What can hang from each mark
Z387: Z738
Z490: Z387
Z280: Z293
Z293: Z569
Z738: Z322 Z387 Z569
Z869: Z337 Z856 Z888
Z322: Z490
Z14: Z869
Z337: Z869
Z856: Z869
Z569: Z738 Z869
Z635: Z869

Known rows, with every way that one mark hangs from another
(Z635 (Z869 Z856 Z888)): [ 0.20 -0.07 -0.14  0.15  0.20  0.26 -0.10  0.17  0.26  0.03 -0.15  0.02
  0.25  0.40  0.01  0.36 -0.12 -0.13 -0.08  0.23  0.01 -0.14 -0.62  0.38]
(Z569 (Z738 Z322 Z387) (Z869 Z856 Z888)): [ 0.15  0.24 -0.15 -0.22  0.09  0.25 -0.10 -0.11  0.09 -0.09  0.17  0.26
  0.36  0.39  0.17  0.25  0.04 -0.25  0.09 -0.40 -0.29 -0.18 -0.17  0.21]
(Z856 (Z869 Z888)): [ 0.02 -0.07 -0.11  0.10  0.10  0.36 -0.06  0.08  0.44 -0.16 -0.13  0.17
  0.34  0.16  0.01  0.05 -0.02 -0.22 -0.01  0.42  0.16 -0.06 -0.49  0.34]
(Z635 (Z869 Z337 Z856 Z888)): [ 0.12 -0.15 -0.10  0.24  0.20  0.30 -0.10  0.15  0.21  0.14 -0.32 -0.06
  0.15  0.31  0.11  0.44 -0.11 -0.13 -0.04  0.18  0.00  0.06 -0.60  0.51]
(Z738 Z322 Z387 Z569): [ 0.22  0.05 -0.11 -0.10  0.10  0.07  0.19 -0.11  0.04 -0.13  0.07  0.36
  0.07  0.61 -0.01  0.15  0.09 -0.15 -0.15 -0.54 -0.21 -0.16 -0.29 -0.43]
(Z14 Z869): [ 0.11 -0.03 -0.19  0.07  0.20  0.37  0.16  0.25  0.22  0.08 -0.20  0.03
  0.31  0.42  0.15  0.13  0.01 -0.15 -0.08  0.31  0.29 -0.09 -0.61  0.44]
(Z635 Z869): [ 0.13 -0.06 -0.21  0.29  0.21  0.17  0.07  0.19  0.28  0.11  0.01 -0.01
  0.19  0.52  0.03  0.34 -0.06 -0.06 -0.13  0.35  0.10 -0.11 -0.59  0.13]
(Z490 (Z387 (Z738 Z322))): [ 0.32 -0.04 -0.16  0.07  0.14  0.05  0.19 -0.24  0.08 -0.20  0.19  0.03
  0.33  0.14  0.24  0.06  0.12 -0.07 -0.17  0.00 -0.22  0.19 -0.34  0.00]
(Z569 (Z738 Z322) (Z869 Z337 Z856)): [ 0.04  0.09 -0.12  0.10  0.12  0.44  0.09 -0.11  0.02 -0.06 -0.07  0.12
  0.25  0.44  0.32  0.19 -0.02 -0.02  0.07 -0.12 -0.16  0.15 -0.23  0.42]
(Z738 Z569): [ 0.05 -0.15 -0.10  0.10  0.15  0.28  0.28  0.13  0.17 -0.14 -0.09  0.26
  0.03  0.60 -0.05  0.04  0.05  0.00 -0.05  0.06  0.18 -0.04 -0.54 -0.17]
(Z738 Z322): [ 0.04  0.00 -0.16  0.11  0.19  0.16  0.25 -0.03  0.11 -0.14  0.05  0.24
  0.19  0.38  0.13  0.17 -0.04 -0.05 -0.18 -0.03 -0.09  0.02 -0.44  0.12]
(Z569 (Z738 Z322 Z387) (Z869 Z888)): [ 0.02  0.23 -0.25 -0.16  0.09  0.10 -0.01 -0.07  0.12 -0.03  0.34  0.21
  0.29  0.27  0.18  0.31  0.14 -0.35  0.09 -0.37 -0.16 -0.09 -0.15  0.05]
(Z490 (Z387 (Z738 Z322 (Z569 Z869)))): [ 0.39  0.08 -0.38  0.11  0.06  0.01  0.08 -0.23  0.10 -0.18  0.26  0.02
  0.15  0.29  0.20 -0.12  0.24 -0.09 -0.17 -0.10 -0.02  0.05 -0.10 -0.33]
(Z322 (Z490 (Z387 Z738))): [ 0.17 -0.14 -0.22  0.15  0.05  0.01  0.21  0.04  0.27 -0.13  0.10  0.06
  0.29  0.11  0.02 -0.29  0.14  0.00 -0.20  0.22  0.04  0.15 -0.24 -0.04]
(Z738 Z387 (Z569 (Z869 Z888))): [ 0.07  0.11 -0.31  0.00  0.10  0.14 -0.09  0.15  0.24  0.04  0.12  0.25
 -0.02  0.42 -0.02  0.09  0.15 -0.27 -0.03 -0.13  0.18 -0.31 -0.23 -0.19]
(Z293 (Z569 Z738 (Z869 Z888))): [-0.18 -0.11 -0.23 -0.08  0.07  0.20 -0.20  0.30  0.15 -0.07  0.15  0.02
  0.17  0.18  0.02  0.14  0.20 -0.06 -0.02  0.30  0.42  0.15 -0.21  0.48]
(Z337 (Z869 Z856)): [ 0.21  0.03  0.09  0.06  0.11  0.54  0.03  0.20  0.09 -0.02 -0.18  0.12
  0.22  0.51  0.09  0.17 -0.14  0.01 -0.05  0.39 -0.03 -0.07 -0.68  0.38]
(Z490 (Z387 (Z738 (Z569 (Z869 Z337 Z856))))): [ 0.39 -0.10 -0.19  0.23  0.08  0.37 -0.06 -0.10  0.09 -0.05 -0.14 -0.03
  0.07  0.36  0.21 -0.14  0.15  0.05  0.00  0.15  0.06  0.09 -0.22  0.07]
(Z569 (Z869 Z337 Z856)): [ 0.04  0.02 -0.21  0.35  0.20  0.51 -0.04  0.13  0.16  0.09 -0.21  0.13
  0.06  0.42  0.22  0.07 -0.12  0.06 -0.05  0.35  0.12 -0.10 -0.36  0.58]
(Z387 (Z738 (Z322 Z490) (Z569 (Z869 Z888)))): [ 0.06  0.11 -0.47 -0.09 -0.05 -0.14  0.15  0.16  0.31 -0.20  0.43  0.22
  0.12 -0.06  0.04 -0.32  0.25 -0.24 -0.36 -0.26  0.18  0.07 -0.01 -0.40]
(Z337 (Z869 Z888)): [-0.02 -0.01 -0.02  0.01  0.09  0.31  0.04  0.26  0.15  0.02 -0.02  0.05
  0.17  0.18  0.09  0.29  0.01 -0.24 -0.01  0.37  0.12  0.08 -0.70  0.32]
(Z280 (Z293 (Z569 (Z738 Z322 Z387) Z869))): [ 0.21  0.06 -0.33 -0.18  0.23 -0.09 -0.18  0.01  0.06 -0.04  0.43  0.00
  0.00  0.31  0.17  0.06  0.11  0.00 -0.14 -0.09 -0.16  0.20 -0.01  0.20]
(Z635 (Z869 Z888)): [ 0.05 -0.09 -0.23  0.19  0.20  0.09 -0.01  0.21  0.31  0.10  0.01 -0.03
  0.19  0.30  0.02  0.41 -0.01 -0.21 -0.08  0.27  0.14 -0.04 -0.61  0.22]
(Z280 (Z293 (Z569 Z738))): [ 0.03 -0.30 -0.09 -0.08  0.27  0.13  0.08  0.20  0.16 -0.15  0.13 -0.04
  0.01  0.33  0.06  0.05  0.07  0.18 -0.02  0.37  0.09  0.47 -0.46  0.40]
(Z569 (Z738 (Z322 Z490)) (Z869 Z337)): [-0.18  0.06 -0.31  0.14  0.01  0.07  0.21  0.02  0.13 -0.02  0.08  0.13
  0.20  0.25  0.17 -0.07  0.09 -0.09 -0.06 -0.20  0.00  0.28  0.01  0.14]

Rows
[ 0.16  0.12 -0.30  0.10  0.13  0.21 -0.01  0.12  0.20  0.06  0.12  0.28
 -0.02  0.64 -0.02  0.02  0.10 -0.11 -0.07 -0.06  0.15 -0.38 -0.22 -0.27] : (Z738 Z387 (Z569 Z869))
[-0.04 -0.17  0.00  0.13  0.20  0.46  0.05  0.12  0.13 -0.03 -0.36  0.17
  0.12  0.23  0.14  0.23 -0.09 -0.08  0.02  0.15  0.02  0.12 -0.58  0.60] : (Z869 Z337 Z856 Z888)
[-0.06 -0.15 -0.06  0.19  0.10  0.41 -0.06  0.05  0.36 -0.06 -0.29  0.10
  0.23  0.07  0.11  0.13 -0.02 -0.23  0.05  0.37  0.14  0.13 -0.47  0.48] : (Z856 (Z869 Z337 Z888))
[ 0.01  0.07 -0.09 -0.19  0.00 -0.03  0.29 -0.04  0.14 -0.13  0.20  0.32
  0.36  0.43 -0.03  0.02  0.09 -0.16 -0.06 -0.56 -0.29  0.04 -0.10 -0.24] : (Z569 (Z738 (Z322 Z490) Z387))
[-0.11 -0.09 -0.21  0.03  0.09  0.28 -0.11  0.27  0.13 -0.06  0.15  0.03
  0.17  0.39  0.03  0.07  0.14  0.09 -0.05  0.37  0.39  0.09 -0.19  0.40] : (Z293 (Z569 Z738 Z869))
[ 0.20 -0.13 -0.07  0.33  0.21  0.37 -0.03  0.12  0.16  0.15 -0.31 -0.05
  0.14  0.53  0.11  0.37 -0.16  0.02 -0.08  0.25 -0.04  0.00 -0.58  0.42] : (Z635 (Z869 Z337 Z856))
[ 0.37  0.15 -0.25 -0.04  0.07  0.30  0.10 -0.01  0.16 -0.22  0.29  0.23
  0.17  0.35  0.20 -0.12  0.09 -0.02 -0.25 -0.12 -0.01 -0.11 -0.23 -0.19] : (Z387 (Z738 Z322 (Z569 (Z869 Z856))))
[ 0.04  0.07 -0.37  0.16 -0.01 -0.10  0.12 -0.21  0.11 -0.14  0.06  0.06
  0.34  0.38  0.07 -0.21  0.12 -0.05 -0.01 -0.17 -0.11  0.14  0.10  0.03] : (Z569 (Z738 (Z322 (Z490 Z387))) Z869)
[ 0.13  0.20 -0.43  0.00 -0.02 -0.13  0.06  0.03  0.19 -0.04  0.20  0.34
  0.05  0.50 -0.09 -0.25  0.11 -0.16 -0.31 -0.53 -0.03 -0.29  0.15 -0.51] : (Z738 (Z322 Z490) Z387 (Z569 Z869))
[ 0.08 -0.12 -0.07  0.02  0.18  0.50 -0.02  0.21  0.14  0.12 -0.54 -0.01
  0.26  0.23  0.22  0.22 -0.03 -0.23  0.02  0.14  0.19  0.08 -0.62  0.83] : (Z14 (Z869 Z337 Z856 Z888))
[ 0.22 -0.09 -0.36  0.16  0.33  0.22 -0.28  0.26  0.20 -0.03  0.03 -0.01
 -0.14  0.33  0.09 -0.19 -0.12  0.27 -0.29  0.62  0.17  0.04 -0.25  0.69] : (Z280 (Z293 (Z569 (Z869 Z856))))
[ 0.08 -0.07  0.03 -0.31  0.04  0.06 -0.03 -0.01 -0.06 -0.16  0.18  0.17
  0.27  0.43 -0.01  0.28  0.16 -0.04 -0.12 -0.38 -0.14  0.12 -0.14  0.07] : (Z293 (Z569 (Z738 Z322 Z387)))
[ 0.01 -0.07 -0.22  0.03  0.01 -0.06  0.36  0.04  0.16 -0.24 -0.02  0.35
  0.08  0.45 -0.14 -0.24  0.07 -0.04 -0.29 -0.40  0.00  0.05 -0.17 -0.39] : (Z738 (Z322 Z490) Z569)
[ 0.01  0.24 -0.32 -0.07 -0.01 -0.04  0.11  0.01  0.19 -0.04  0.34  0.28
  0.31  0.40  0.04 -0.08  0.11 -0.18 -0.09 -0.42 -0.15 -0.11  0.10 -0.16] : (Z569 (Z738 (Z322 Z490) Z387) Z869)
[ 0.17 -0.10 -0.05  0.11  0.21  0.58  0.06  0.18  0.12  0.12 -0.53 -0.01
  0.27  0.45  0.24  0.16 -0.09 -0.09 -0.03  0.21  0.15  0.02 -0.59  0.74] : (Z14 (Z869 Z337 Z856))
[ 0.07  0.09 -0.22 -0.02  0.06 -0.09  0.18  0.01  0.17 -0.06  0.12  0.36
  0.22  0.34 -0.05 -0.07 -0.01 -0.15 -0.30 -0.43 -0.22 -0.15 -0.09 -0.17] : (Z738 (Z322 Z490) Z387)
[ 0.10 -0.07 -0.27  0.20  0.06 -0.15  0.19 -0.19  0.10 -0.16 -0.16  0.15
  0.25  0.32 -0.03 -0.20  0.01 -0.03 -0.23 -0.18 -0.18  0.11 -0.08  0.02] : (Z738 (Z322 (Z490 Z387)))
[ 0.03 -0.08 -0.11 -0.02  0.08  0.43 -0.19  0.23  0.09 -0.12 -0.01  0.07
  0.23  0.50  0.02  0.02  0.04  0.18 -0.05  0.32  0.27  0.01 -0.20  0.56] : (Z293 (Z569 Z738 (Z869 Z856)))
[-0.12 -0.07 -0.21  0.02  0.05  0.17 -0.09  0.06 -0.06 -0.04  0.07 -0.02
  0.11  0.24  0.19  0.19  0.16  0.03 -0.11 -0.02  0.16  0.36 -0.03  0.43] : (Z293 (Z569 (Z738 Z322) (Z869 Z337)))
[ 0.09  0.12 -0.37  0.14  0.11  0.13  0.14 -0.01  0.11 -0.12  0.11  0.23
  0.02  0.52  0.08 -0.03  0.06 -0.06 -0.20 -0.14  0.09 -0.13 -0.20 -0.21] : (Z738 Z322 (Z569 Z869))
[ 0.06  0.11 -0.31 -0.02  0.08  0.03 -0.07 -0.07  0.04  0.07  0.03  0.19
 -0.08  0.28  0.14  0.21  0.16 -0.34 -0.09 -0.52 -0.05 -0.06 -0.08 -0.15] : (Z738 Z322 Z387 (Z569 (Z869 Z337 Z888)))
[-0.08  0.21 -0.34 -0.16 -0.02 -0.10  0.03  0.03  0.22 -0.04  0.33  0.26
  0.31  0.19  0.03 -0.02  0.15 -0.34 -0.05 -0.48 -0.12 -0.05  0.08 -0.07] : (Z569 (Z738 (Z322 Z490) Z387) (Z869 Z888))
[ 0.01  0.01 -0.24 -0.11 -0.06  0.09 -0.11  0.14  0.08 -0.21  0.06  0.15
  0.29  0.35 -0.06 -0.26  0.04  0.14 -0.29 -0.13  0.08  0.09  0.17  0.35] : (Z293 (Z569 (Z738 (Z322 Z490)) (Z869 Z856)))
[-0.04  0.07 -0.14 -0.01  0.11  0.36  0.01 -0.09  0.04 -0.08 -0.07  0.11
  0.25  0.22  0.29  0.25  0.02 -0.17  0.14 -0.19 -0.13  0.21 -0.26  0.51] : (Z569 (Z738 Z322) (Z869 Z337 Z856 Z888))
[ 0.29  0.05 -0.39  0.20 -0.02 -0.04 -0.01 -0.22  0.08 -0.20 -0.24  0.17
  0.11  0.57 -0.09 -0.44  0.01  0.05 -0.22 -0.33 -0.11 -0.14  0.14 -0.15] : (Z738 (Z322 (Z490 Z387)) (Z569 (Z869 Z856)))
[-0.06  0.17 -0.28  0.01 -0.01  0.01  0.10 -0.03  0.12  0.08  0.18  0.19
  0.20  0.31  0.14  0.00  0.12 -0.20 -0.05 -0.46 -0.16  0.08  0.12 -0.03] : (Z569 (Z738 (Z322 Z490) Z387) (Z869 Z337))
[ 0.02  0.04 -0.32  0.22  0.11  0.17  0.12 -0.04  0.04 -0.01 -0.04  0.16
 -0.08  0.43  0.19  0.06  0.08 -0.09 -0.14 -0.18  0.09  0.08 -0.18 -0.07] : (Z738 Z322 (Z569 (Z869 Z337)))
[-0.05 -0.09 -0.13 -0.11  0.06  0.36 -0.28  0.26  0.13 -0.13 -0.02  0.07
  0.24  0.29  0.00  0.08  0.09  0.03 -0.01  0.26  0.29  0.07 -0.22  0.65] : (Z293 (Z569 Z738 (Z869 Z856 Z888)))
[ 0.09 -0.10 -0.45  0.21  0.32  0.06 -0.19  0.30  0.24  0.03  0.19 -0.05
 -0.18  0.22  0.12 -0.13 -0.02  0.19 -0.29  0.65  0.29  0.14 -0.23  0.53] : (Z280 (Z293 (Z569 Z869)))
[ 0.24 -0.21 -0.19  0.07 -0.01 -0.03  0.27  0.01  0.24 -0.21  0.04  0.10
  0.17  0.28 -0.09 -0.39  0.24  0.00 -0.16 -0.03  0.10  0.16 -0.20 -0.43] : (Z322 (Z490 (Z387 (Z738 Z569))))
[ 0.15 -0.03 -0.19  0.03  0.08  0.42 -0.02  0.18  0.22 -0.05  0.04  0.11
  0.03  0.10  0.21 -0.01  0.16 -0.13 -0.06  0.10  0.21  0.10 -0.35  0.12] : (Z387 (Z738 (Z569 (Z869 Z337 Z856 Z888))))
[ 0.15 -0.04 -0.44  0.09 -0.04 -0.11  0.01  0.09  0.32 -0.12  0.16  0.05
  0.12  0.04 -0.04 -0.42  0.30 -0.18 -0.17  0.05  0.27  0.07 -0.02 -0.27] : (Z322 (Z490 (Z387 (Z738 (Z569 (Z869 Z888))))))
